Every row comes from one small tree of marks. The marks that hang from a mark follow it in brackets, in the order of their numbers. Every link used is in the known rows. Which tree was each row made from?
Known rows
k961[k907]: -0.05	2.72	0.63	0.14	3.36	-0.83	-3.89	0.44	4.05	-1.11	-1.14	-4.27	-0.86	0.65	-2.92	2.00	0.36	0.64	-0.07	1.93	0.85	1.35
k961[k153[k473[k108]] k907[k960[k984]]]: -1.14	3.99	0.26	-0.77	1.82	-0.54	-2.46	2.25	6.36	1.51	-4.11	-5.07	-2.42	2.79	-6.37	3.59	3.19	1.91	-1.16	1.93	1.24	-0.59
k960[k984[k961[k907]]]: -0.33	1.91	-1.44	-1.10	2.94	-1.85	-1.07	-0.05	3.38	0.03	-1.78	-4.53	-2.25	-0.42	-0.93	1.86	2.25	1.66	1.07	1.30	2.07	0.56
k961[k153[k473[k108] k493] k907 k984]: -2.90	3.83	1.12	1.45	2.72	-0.79	-1.19	1.37	5.55	0.77	-5.01	-3.35	-2.72	0.73	-4.38	5.62	2.12	0.75	0.88	1.80	1.31	-1.99
k500[k907]: 1.17	-0.97	-0.60	0.42	3.00	-0.54	-4.53	2.30	2.52	-0.11	1.25	-2.18	-1.59	-0.25	-1.98	1.87	-0.55	-0.73	1.53	0.48	2.52	2.23
k473[k108]: -0.37	2.70	-1.28	0.90	1.80	-0.62	-1.01	1.54	3.62	0.22	-0.21	-3.30	-0.87	0.70	-1.92	2.10	0.46	0.13	0.61	0.07	2.39	-0.50
k907[k960[k984] k961[k153[k473 k493]]]: 2.58	0.10	-0.89	-1.34	1.53	2.42	-2.73	1.81	3.72	0.19	-2.82	-2.58	-2.83	1.04	-5.90	3.40	2.64	2.39	0.52	0.75	3.72	-0.19
k961[k907 k984]: -1.36	3.37	-0.52	0.52	3.60	-1.43	-1.09	-0.37	2.88	-1.10	-1.60	-3.11	-1.03	0.08	-1.72	4.48	0.05	0.51	0.38	1.25	1.01	0.42
k108[k473]: 1.85	1.51	-1.26	1.30	2.26	0.37	-3.34	2.14	3.41	-0.71	0.13	-4.29	-1.77	0.05	-4.25	4.09	-0.09	-0.71	1.39	0.54	3.39	0.71
k11[k961[k153[k493]]]: -0.05	-2.50	-1.75	0.55	4.61	1.37	-1.50	0.53	3.07	0.12	-1.77	-2.92	-2.64	-0.44	-2.09	1.95	1.41	-0.78	2.69	2.23	2.80	0.38
k493[k241]: 0.65	2.22	-1.08	0.67	3.43	-0.34	-2.61	1.44	1.06	-0.78	-0.01	-2.32	-3.29	-1.11	-2.03	1.70	-1.17	1.99	-0.38	2.97	5.04	0.85
k153[k473[k108]]: 0.51	4.65	-1.33	1.23	1.71	-0.51	-1.87	2.84	5.20	1.33	-0.53	-3.39	-2.15	1.65	-3.84	3.48	1.93	1.03	-0.38	-0.24	3.06	-0.85
k11[k961[k153[k473] k907[k960] k984]]: -1.24	1.97	-2.31	-0.32	4.30	1.09	-0.88	0.04	4.24	0.93	-3.12	-3.41	-3.19	2.87	-3.94	5.42	3.47	-0.18	-0.66	1.46	1.71	-0.10
k153[k473 k493[k241]]: 1.80	2.97	0.01	1.48	3.61	0.31	-3.44	2.16	2.63	0.25	-0.82	-1.44	-4.06	-1.18	-3.92	3.04	-0.25	3.21	-0.65	3.19	5.71	-0.75
k960[k984[k961[k153[k473] k907]]]: -0.91	2.06	-1.10	-0.86	2.84	-1.56	-1.94	1.60	4.97	0.97	-3.72	-4.97	-4.05	0.29	-3.15	3.05	3.77	1.50	1.20	2.00	2.02	0.67
k984[k961[k907[k960]]]: 0.45	0.96	-0.77	-1.14	3.21	0.62	-3.91	-1.08	3.02	-0.61	-0.52	-3.06	-1.49	1.80	-1.14	2.20	1.50	0.48	-1.05	1.98	1.85	1.13
k961[k153[k473[k108]] k907 k984]: -3.34	5.05	0.01	1.09	2.30	-1.39	-0.81	1.96	5.74	0.91	-4.66	-4.37	-3.01	1.84	-4.20	5.71	2.69	0.25	0.17	1.12	0.87	-0.94
k493[k153[k473] k241]: 1.95	2.59	-0.60	0.88	4.85	-1.38	-5.53	2.73	1.95	-0.37	-0.45	-2.30	-4.20	0.48	-3.30	3.35	1.50	2.35	-1.56	3.43	4.59	1.05
k984[k961[k153[k493] k907[k960]]]: -0.42	-1.77	0.74	-0.87	3.69	1.33	-4.81	-0.82	3.38	-0.61	-2.74	-2.46	-2.28	0.80	-2.07	2.36	1.45	0.15	0.54	3.82	1.69	0.84
k984[k961[k153 k907[k960]]]: -0.77	-0.73	-0.28	-1.22	3.27	0.88	-4.48	-0.19	3.45	-0.50	-2.36	-3.42	-2.62	1.72	-1.89	2.43	1.96	-0.38	0.01	3.13	1.44	1.76
k153[k473]: 1.80	3.04	-1.41	1.02	3.02	-0.12	-3.34	2.67	4.35	0.44	0.27	-2.70	-2.53	0.62	-3.88	3.76	0.92	1.03	-0.09	0.87	3.21	0.84
k500[k907[k961]]: 1.83	-0.24	-0.39	-0.42	1.64	0.83	-4.33	2.30	2.20	-0.75	0.23	-2.97	-1.64	0.72	-2.48	1.37	0.99	-0.73	1.53	-1.44	2.53	2.05

Write each row's tree
-1.23	-1.18	1.00	-0.09	3.71	0.11	-4.13	-0.16	3.80	-0.62	-3.40	-3.40	-2.84	-0.29	-1.49	2.00	1.73	-0.08	1.88	3.45	1.47	0.87 -> k984[k961[k153[k493] k907]]
2.16	-0.95	-0.26	-0.96	1.39	2.38	-6.01	3.32	3.54	0.36	-1.09	-2.47	-2.96	2.68	-5.26	2.95	2.25	-0.56	0.23	-0.34	2.82	2.13 -> k500[k907[k960 k961[k153[k473]]]]
0.71	-1.72	-2.87	-1.56	2.90	0.49	-1.78	0.42	2.42	0.26	-0.87	-2.20	-2.68	0.14	-1.67	2.75	1.37	0.99	1.04	2.27	3.46	1.07 -> k907[k960[k984[k961[k153]]]]
-0.50	0.48	0.22	-1.34	3.20	-0.23	-3.42	0.77	4.28	-0.40	-3.03	-4.29	-1.59	0.91	-4.57	2.59	1.02	1.30	-0.03	3.32	0.91	1.38 -> k961[k153 k907[k960[k984]]]
0.54	-0.29	-2.07	-0.90	1.81	2.44	-1.73	0.30	1.57	-1.24	-1.89	-1.55	-2.03	1.52	-2.83	4.66	1.10	-0.28	0.59	0.21	2.84	1.08 -> k907[k960 k961[k153 k984]]
-0.80	2.79	2.47	0.91	3.82	-0.10	-5.16	2.11	4.53	0.02	-4.55	-3.65	-4.50	-0.17	-5.60	2.80	1.09	2.46	-0.36	4.79	3.04	0.16 -> k961[k153[k473 k493[k241]] k907]
-0.83	2.90	1.15	0.44	3.30	-0.59	-4.87	2.66	6.11	0.15	-3.60	-4.83	-3.13	1.38	-5.56	3.52	2.11	0.45	0.08	2.76	0.76	1.64 -> k961[k153[k473] k907]
-1.61	0.00	0.00	-0.45	3.40	-0.40	-3.94	0.42	3.94	-0.53	-3.10	-4.26	-3.11	0.62	-1.31	2.07	2.27	-0.59	1.42	2.86	1.10	1.92 -> k984[k961[k153 k907]]
-1.15	1.64	1.11	0.28	3.70	0.05	-4.50	1.14	3.71	0.36	-4.28	-3.41	-5.32	0.04	-2.97	2.66	2.40	1.79	0.06	4.26	3.68	0.15 -> k984[k961[k153[k473 k493[k241]] k907]]
0.11	2.47	0.25	-0.97	3.00	-0.15	-3.89	1.97	5.77	0.68	-3.42	-4.40	-2.76	1.90	-6.27	3.79	2.34	1.96	-0.89	2.84	1.37	0.91 -> k961[k153[k473] k907[k960[k984]]]
1.01	3.28	-0.18	1.63	2.15	0.15	-2.12	2.18	5.00	1.10	-0.94	-2.33	-1.84	0.51	-4.09	3.37	1.24	1.57	0.37	0.46	3.55	-2.13 -> k153[k473[k108] k493]
-0.60	0.41	-1.00	1.69	3.65	0.12	-1.54	1.85	3.53	0.27	-2.64	-0.90	-3.57	-1.05	-3.48	6.15	0.47	0.39	2.32	2.26	3.12	-0.43 -> k961[k153[k473 k493] k984]
1.67	-0.51	-1.78	-2.01	1.30	1.86	-2.08	1.24	2.57	-0.70	-2.21	-3.29	-2.03	1.15	-4.15	2.37	1.98	1.20	0.79	0.55	3.00	1.23 -> k907[k960[k984] k961[k153]]
-0.55	-0.10	-2.88	1.17	4.55	1.02	0.52	0.81	3.50	1.08	-2.54	-2.01	-3.86	0.02	-2.59	5.32	2.41	-0.32	2.29	1.24	3.38	-0.85 -> k11[k961[k153[k473 k493] k984]]
-2.72	1.50	1.36	0.94	4.17	-0.64	-1.92	-0.12	1.86	-1.09	-4.59	-2.37	-3.57	-1.57	-2.61	4.03	-0.44	1.62	1.00	4.57	2.87	-0.23 -> k961[k153[k493[k241]] k907 k984]
1.24	-2.72	-1.93	-1.24	3.15	1.02	-2.06	-0.04	2.23	0.17	-1.11	-1.42	-2.42	-0.67	-1.92	2.65	0.84	1.29	1.45	2.85	3.77	0.17 -> k907[k960[k984[k961[k153[k493]]]]]
-1.63	-0.74	-3.78	0.46	4.34	0.42	1.32	0.25	2.26	0.20	-1.84	-2.69	-3.11	0.00	-0.88	4.30	1.71	-1.51	2.48	0.95	2.66	0.52 -> k11[k961[k153 k984]]
0.75	-1.79	-0.01	-0.39	1.62	1.01	-4.91	2.93	2.71	-0.58	-1.46	-3.37	-2.53	0.60	-3.15	1.54	1.50	-1.40	2.45	-0.35	2.17	2.67 -> k500[k907[k961[k153]]]
0.69	4.08	-0.57	1.16	3.75	-1.67	-4.04	2.97	2.51	0.37	-1.05	-3.00	-3.90	1.36	-3.29	3.21	2.21	2.31	-1.90	2.38	4.54	-0.59 -> k493[k153[k473[k108]] k241]
-2.65	0.86	-1.97	0.13	4.53	-0.14	0.30	-0.41	3.33	-0.06	-3.42	-4.21	-2.66	0.89	-1.73	4.01	2.54	-1.07	1.67	1.57	0.98	0.54 -> k11[k961[k153 k907 k984]]
